Known rows, with every step that occurs:
S/H/P: [ -4 -31  19 -15   4  -6  -7  34  10 -38 -20  -2   7 -15 -17 -13  15  -4
   0   9 -11  43   0   7  22 -20  14   4  -1  13  10 -23   7 -26 -22   2
  -9 -11]
R/Q/K/D: [ -5  -9 -32 -29   9 -54 -17  10  -2 -12 -14  -2  -3  -5  10   3  -5 -16
  -5  26   4 -12  24  -1  27   4  14 -14 -19 -10  44   5  -2   4 -13   3
 -32  20]
P/H/D/R/Q/S: [-23 -11  15  13  17 -61  21  46   0 -12   3 -10  -2  -2  -9   3 -11 -19
   1  14  15  11  -2  -7 -11   7  11 -23 -35 -21  44  48   7   7  20  15
   1  -1]
K/Q/D: [  7  -1 -20   7  13 -13 -17   8   5 -26   2  -1  13   4  -4  28   6  -7
  -8  19   8  33   2  14  10  -4 -27  -5   4  22  33 -31  -7   1  -5   9
 -15  11]
D/R/Q/S/H: [-26 -26  -5 -18  -3 -45 -28  61   3 -38 -24   0   1  37 -30 -14   0 -19
   8   8   4  30  -8  -9  -1 -11  31 -12 -32 -29  32  22  -3 -15   6   1
 -27  -7]
K/H/Q: [ 11 -20   3  -2  22 -29 -12  -9  -3 -26 -20  -1  15 -31 -17   8 -15 -13
   0  19   8   9  -8  18   5 -14   7  10  20   1  18 -24   5   8 -18  14
  11  -3]
D/R/Q: [ -8   3 -12   1   4 -22 -10  20   5 -17  -8   3  -4  17  -6  -7 -10 -13
  21  15  18  16  -3  -7 -18  -1  41 -10 -22  -9  34  18  -3   3  13  -5
 -28   0]
P/H/D/R: [ -7   1  -2  34  23 -30  30  17   5 -11  12 -11  -4 -40 -12   5 -21   3
   6  19  28  15   5  -3 -15  -5  19 -13   0   1  23  33  15  14  10  13
  14  -6]
S/H: [ -3 -21  -1  -9   2  -7 -16  23   9 -32  -5   0   6  -1 -20  -5   3  -2
  -1  16  -3  32  -1   6   8 -19  19  -1   1   9   7   0   4  -8 -11   6
 -13 -11]
Q/W/D/K: [-12 -31 -30  19  21 -20  20  31  14 -20  13  10  20   9  25   9  31  39
 -25  30  18  38   1   8 -14  -2   9  -8  15 -31 -34 -42 -24  30 -27   5
 -12  14]
D/R/Q/K: [-16  -4 -30   2  -5 -39   2  34   3 -17 -17   2  -6  17  -6 -10  -7  -7
  14  27  26  11  11 -10   3   9  28 -12 -21 -19  39  28  -4   4   7 -12
 -29   8]
W/Q/S/H: [-23 -51  26 -19 -11 -26 -24  39  -4 -33   0   0   8  29 -13   4  -1  -5
 -15  15   8  30 -12   6   6  -7   6   5 -17   4   5   0  -1  -1  -7   4
 -14  -1]
R/Q/K/H/P: [-15 -36   2 -24   6 -51  -7  29  -3 -22 -36   4  13   5  11  -7  10 -24
   8  23   0  -3  13   3  25  -4  -9  -3  -9 -14  31  -6   2 -17 -37  -9
 -22   6]
R/D/K/H/Q/S: [-14 -40 -10 -24  34 -60  -9  22   0 -28 -36   4  33 -12 -10  13  -9   0
  -4  30 -11  -2  -1  25  22 -15 -14  10  17 -31  10 -61   4  30 -34  13
  -4   9]
Q/W: [  4 -11 -11  -3  15  -8  13  35  10 -20  -1   3   9   3   3  11  19  21
  -2  20  14  34  -2  -7  -7  -7   9 -14 -12   8  -4  -2 -16  -7  11   4
 -10  -4]
S/H/K/Q: [ -2  -5 -38  -7   4 -13 -52  10   6 -25 -12   3  11   0 -25  -9 -23  -3
  -5  16   2  46  10  22  24 -18   2   5  30   7  32  -8   8  -8 -10  11
   0 -16]
D/K/H/Q/S: [ -9 -42   3 -17  29 -58 -11  13  -3 -34 -33   1  26 -18 -15  20  -9  -6
 -25  22   4  14  -8  22  20  -9  -8  11  10 -43   1 -52  -3  22 -28  17
   7   2]
P/H/K: [  1   7  15   4   7 -27  19  -9   9  -8   2   3   3 -24   1   7 -20  -5
  -9  27  19  31   9  12   4  -7  14  -5   8  28  23  11  15  21   4   6
  17 -15]
Q/S/H/D/R: [-23 -25 -23   9  12 -37 -17  81  -2 -37 -21 -10   6  -7 -44  -9 -12   0
   1   7   7  32  -3   0   5 -18  17  -9 -11 -34   8  19   8  -3   7  24
   6  -2]
S/H/Q/W/D/K: [-11 -53 -14  21  21 -21   0  33  15 -32   5   4  21 -13  -1 -11  33  41
 -37  22   4  67  -5  18   8  -2  20   4  37 -43 -11 -43 -19  22 -36  20
   4   7]
D/R/Q/K/H: [-20 -17 -39  -4   4 -59 -17  32  -5 -21 -32   6   6  19  -3  -6 -13 -20
  22  27  28 -12  11  -9  -1  -8  14 -10  -2 -32  32  20   1   1 -22 -10
 -27   5]
R/Q/D/K/H/P: [-21 -54  10 -16  20 -43 -20  25   3 -23 -28   7  29   9  22  16  30 -13
 -10  13   1  24  10   9  16   0 -13  -3  -2 -35  34 -53   1  18 -56   9
 -31  22]
R/D/K/Q: [ -5  -1 -45 -15  29 -19 -15  -5  15 -15   0   8  19   4  11  14 -12  11
   4  34  -9   4  12  20  16  -8 -14   5  23   0  18 -43  -1  13 -24  -5
 -38   3]
P/H/D/K/Q/S: [-15 -18  -6   6  37 -56  16  15   7 -15  16  -7  14 -17   3  30 -12   1
 -34  27   2  12   5  18  18   5 -41  -7   6 -23  19  -7   2  10 -11  19
   6  -3]
H/D/R/Q: [-15  -3 -24  14  13 -22  -9  35   0  -7  -3  -5  -1  -3 -10 -10 -20  -9
  18  11  17  14   3  -3 -16   6  33 -13 -20 -28  37  42   5  16  17  18
 -14  10]
W/D/K/Q/S: [-15 -21 -32   9  21 -44  -3  14   6 -32   7   6  20  22   9  19   1   0
 -30  33   2  18  -9  29   5  -4 -25   4  16 -32 -14 -61 -19  15 -31   1
 -12  11]
H/K/D/R: [ -1  17 -61  -8  22 -35 -35  13  -3 -21 -29  -1  -1 -31 -15   2 -33  -3
   6  14  28  18  18   9   6 -19  49  -5   7 -13  25 -18  13  19  -1  10
   4   2]
H/Q/K: [  6  -9  -9   4   4 -28  19   2   3 -22 -17  -4   2 -35 -17   0  -7   4
 -15  30  13  25   5  13  33   8   2   6   5   7  26  -8  -4  10   7   7
   8   8]
K/D/R/Q/S: [-13  -6 -28 -30  19 -60 -29  36  -6 -28 -27  -4  -5  11 -11   7 -10 -26
   6  10   9  -3   3  -6   2  -7  35 -17 -40 -30  36  -5  -3  -8   3   5
 -26   9]
P/H/Q/W: [ 12 -15  31  13  23 -25  45   0  15 -16  12  -5   3 -36   0  14  17  20
 -20  22  14  45  -5   1   3   6   8  -9   2  24  24   2  -9  -1  12  10
  20 -14]

Rows:
[  8   8 -10 -12  23 -45  -3 -21   3  -9  -3  -2   0 -45   6  14 -23  -9
 -14  22  14  13  22  13  14 -14  22 -10  11  21  29 -10  20  18 -13  14
  14  -5]
P/H/K/D
[ -1 -26  11 -15  18 -24  -6  16   0 -32 -30   2  17 -18   0   5   1 -17
  12  15   1   6   0  10   9 -26  -5   6   5   6   1 -34   7 -15 -38  -1
   0  -7]
K/H/P
[-19 -36 -19   9  14 -27   8  30  14 -12  17  13  18  32  37   0  39  25
 -20  29  11  32   1   4 -17  12  16 -15   3 -43  -5 -18 -27  29 -24   5
 -29  18]
R/Q/W/D/K
[-13 -28 -30 -20  30 -34 -14  12   7 -17 -18  12  30   0  13  12  -8   7
  14  34  -4 -16  12  14   5 -24  -4   3  27 -16  -4 -42  11  32 -51   0
 -29   6]
R/D/K/H
[ -3 -33  14  36  29 -34  51  -6  18 -17  26   1  13 -28  24  10  28  36
 -40  32  17  48  -4  15  -5  12   8  -3  31 -20  -3 -34 -17  35 -24  11
  17   6]
P/H/Q/W/D/K
[ -9 -23  -7  13   7 -20  13  36   9 -13  17   8  12  34  25  -5  32   9
  -6  25  10  29  -6   1 -23   5  17 -18  -9 -13   5   1 -25  11  -6   5
 -18  15]
R/Q/W/D
[-14  -6 -20  27   2 -26  -1  17   4 -19   8   6   0  25   5 -14  -2 -14
  13  23  20  14 -10   4 -29   0  39  -7  -5 -23  17   4 -10  19  -8  -6
 -20  14]
W/D/R/Q
[  7  16 -37  -3  11 -14 -31  -2   3 -15  -8   5   9  -4  -9   6 -28  -6
  -4  23  13  31   9  23  15  -9  -4   3  22  17  29 -11   4   4   4   7
   2  -9]
H/K/Q
[-16 -12 -50 -23  14 -56 -53  57  -6 -40 -45  -3   4 -12 -39  -6 -23  -8
  -5   6  11  33  15   7  25 -30  38  -6   3 -34  23 -16  14   1  -7  17
   5  -5]
Q/S/H/K/D/R
[ -4   4 -37 -17  19 -39 -33  11  -1 -18 -13  -2  -8  -3  -1   1 -13 -21
  17  12  14  -2   7  -5  -6  -7  50 -14 -21 -20  44   3   2   1  -5   4
 -30   8]
K/D/R/Q
[  5  -2  18  39  16 -34  30   0   8 -25   0 -10  -1 -42 -18  19   6  -1
 -12  17  31  50  -4   5  -1   6  17  -4   4  15  51 -15   5  22   9  11
  19   4]
P/H/Q/D/R
[-10 -27 -35   5  19 -47  -2  38 -10 -16 -19  -4  18 -25  -8   6 -17  -5
   0  29  17 -13  20   8  17 -13 -20  -6  13 -22   3  11  10  17 -24  19
   5  12]
Q/K/H/D
[  4  10  -6  19  12 -30  -4  -7   7 -13   8   0  12 -14   4  27  -4  -7
 -20  24  19  49  16  20  16  -1 -26  -9  22  32  53 -17   9  14  -4  12
   9  -2]
P/H/K/Q/D
[  2 -19 -15  23  24 -37 -18  18  -6 -35 -30  -4  16 -29 -26  15  -3  -8
   3  12  29  32  -6  10   1 -11  11   2  19 -18  36 -38   3  18 -17  17
  11  11]
K/H/Q/D/R
[-19  -6  -3  -9   3 -44  -7  43   1 -26 -22   1  -1  32 -16   2  -6 -22
  12  14  13  15 -11  -7 -10  -1  24 -13 -41 -25  29  15  -8  -2  21  -3
 -22   1]
D/R/Q/S
[  2  -3 -42 -22  16 -44  -3  12  -2 -21 -17  -4  -1 -28   0  14  -7  -3
  -8  28  10  -7  24   5  34 -10   7  -8  -4   2  15 -20   1   5 -17   3
 -14  13]
Q/K/D
[  5 -15  20  -8  13 -34  11  15   0 -32 -21  -5   6 -19 -28  11  -2 -10
 -17  19   0  32 -16  17  20   1   3   4 -18   3  18 -23  -7   3  19  14
  15   1]
H/Q/S
[ -7 -24 -11   5  11  -9 -16  42   4 -22   1  -8   9 -25 -25 -10  -7   5
  -3  11  -3  29   7   9  10 -14  12  -6   3 -10  11  17  12   4  -1  30
   2   0]
S/H/D
[  6   8 -40 -21  19 -29 -31  -1  -2 -14 -21  -1   5 -32  -4   7 -24  -5
  -8  17  11  13  20  17  17 -16  30  -4   9   4  20 -23  12  20  -8  19
   5   6]
H/K/D
[ -6 -15 -14  -9  -3 -10 -30  27   6 -25 -18   5  10  -7 -23 -14 -14   2
  -4  16   6  50  11  15  17 -19  24   1  17   6  14   6  12  12  -4  13
   3 -11]
S/H/K
[ -1 -14 -43  -6  31 -16 -11  19  15 -21   7   6  17  12  15  23  11  30
 -17  25  11  36   4   4   7  -1 -13  -6  15 -18  -3 -32 -22  -5 -11   2
 -25  -5]
D/K/Q/W
[-19 -37 -24   4  21 -15 -18  36   9 -21   1  -4  16 -27 -13  -5  -6  19
 -19  16   0  34  13  12  18  -8  11  -2  16 -39  -3  -1  10  25 -21  30
  -8   4]
S/H/D/K
[-29 -26 -39  11  -2 -41 -21  67  -1 -19 -15  -6   0   2 -26 -29  -9  -2
   7  15  16  24  20  -9  15   3  27 -14  -9 -42  47  57   8   5   1  15
 -18  10]
S/H/D/R/Q/K
[-12 -30  10 -21  -1 -31 -15  51   4 -42 -18  -1  10   9 -28   2   8 -10
 -10  15  -8  32  -7   5  17 -20   2  -5 -16   1   1  -8  -2 -14  -4   8
  -8  -9]
Q/S/H
[-25 -25 -43  21   3 -65 -11  34  -6 -22 -15   9   9  28   8 -13  -6 -18
  15  33  29 -12   5   2 -15  -9  14  -7  14 -44  16   0  -5  21 -43 -11
 -19  19]
W/D/R/Q/K/H
[ 13  -3  42  13  18 -27  38 -28  11 -16  11  -8  -2 -46 -10  11  -7  -7
 -17  24   8  30  -7  14   9   5  12   3   6  31  35   0   6   6   6   9
  20 -12]
P/H/Q
[-37 -69   2  -8   7 -31 -26  51  -3 -22   7  -4  18   5  -6   5  -5  17
 -34  15  10  34   0  13  13   7  -3   5  -4 -46  -2   0   5  30 -19  29
 -11  16]
W/Q/S/H/D/K
[ -4 -22  -6  23   7 -18 -20  35   5 -42 -20  -8   6 -25 -40  -3   9   4
  -8   6  18  68  -3   7  14  -8  27   2  10 -13  43 -22   4   9  -2  20
   6   8]
S/H/Q/D/R
[ 12 -14   0   4  20  -9  17  21   9 -22  -7  -3   8 -24 -11   6  16  23
 -11  17  13  50  -7   4   4   2  16  -4  -1   5  11 -14 -17  -2  15  15
   9  -4]
H/Q/W
[ -3   6 -30 -12   8 -35 -28  23  -2 -23 -22   3  13  14 -18  13 -25 -14
 -11  22   7  34   1  23  21 -10 -20   1   1   3  24 -19  -2  -1  12   7
   7  -8]
H/K/Q/S
[  1 -29  13 -14  21 -52 -10  16  -8 -35 -33  -2  18 -15 -26  15 -10 -21
  -9  18   2  10 -14  18  13 -17  -8   6   1 -13  11 -31  -2   1 -10  17
  18  -1]
K/H/Q/S
[ -9 -20 -19  19  15 -20  14   2  11 -21  12   9  15  -1  18   6   7  13
 -22  33  10  19  -3  21  -6  -2  11   4  20 -24 -25 -43  -9  42 -37   3
 -13  17]
W/D/K
[  1  10 -41  22  17 -18 -21  24   3 -32  -4  -1   6   6 -15  22  -3  -7
   4  17  26  37   0   6  -1  -7  -5  -6   5   0  40 -28  -6  -2   1   2
 -15   7]
K/Q/D/R
[ 11 -10  42  23  16 -28  35 -14   9 -19   9  -9   6 -44  -7  24  14  -5
 -26  20  13  46  -1  14  14  10  -4  -4   2  31  48 -20   4  20   3  19
  21   8]
P/H/Q/D
[ -3 -15 -43  -8  11 -11 -45  43   9 -25 -12   5  16  14 -14  -5   3  21
  -8  15   9  63  14   9  20 -17  -2  -6  30  -1  21  -2  -6 -18  -2  12
  -1 -19]
S/H/K/Q/W
[-16 -14  -2  23  25 -38  22  45   8  -2  16  -7  -1  -3   7   0   8  13
   9  14  26  27   5 -20 -24  10  24 -31 -20 -18  41  59  -1   6  20  16
  -5  -4]
P/H/D/R/Q/W
[ -8  -3 -59 -12  14 -33 -57  32  -1 -29 -32  -2   0 -26 -31 -12 -28  -1
   5   8  17  33  21   7  16 -30  56  -4  20 -21  29 -10  20   6 -15  14
   0  -6]
S/H/K/D/R
[-12 -48  -4   9  27 -65   0  12  -4 -36 -17   4  29  -9  -3  12   2  -4
 -31  28   6  12 -13  33   5  -8  -9  13  27 -54 -17 -71  -9  36 -49  17
  15  16]
W/D/K/H/Q/S
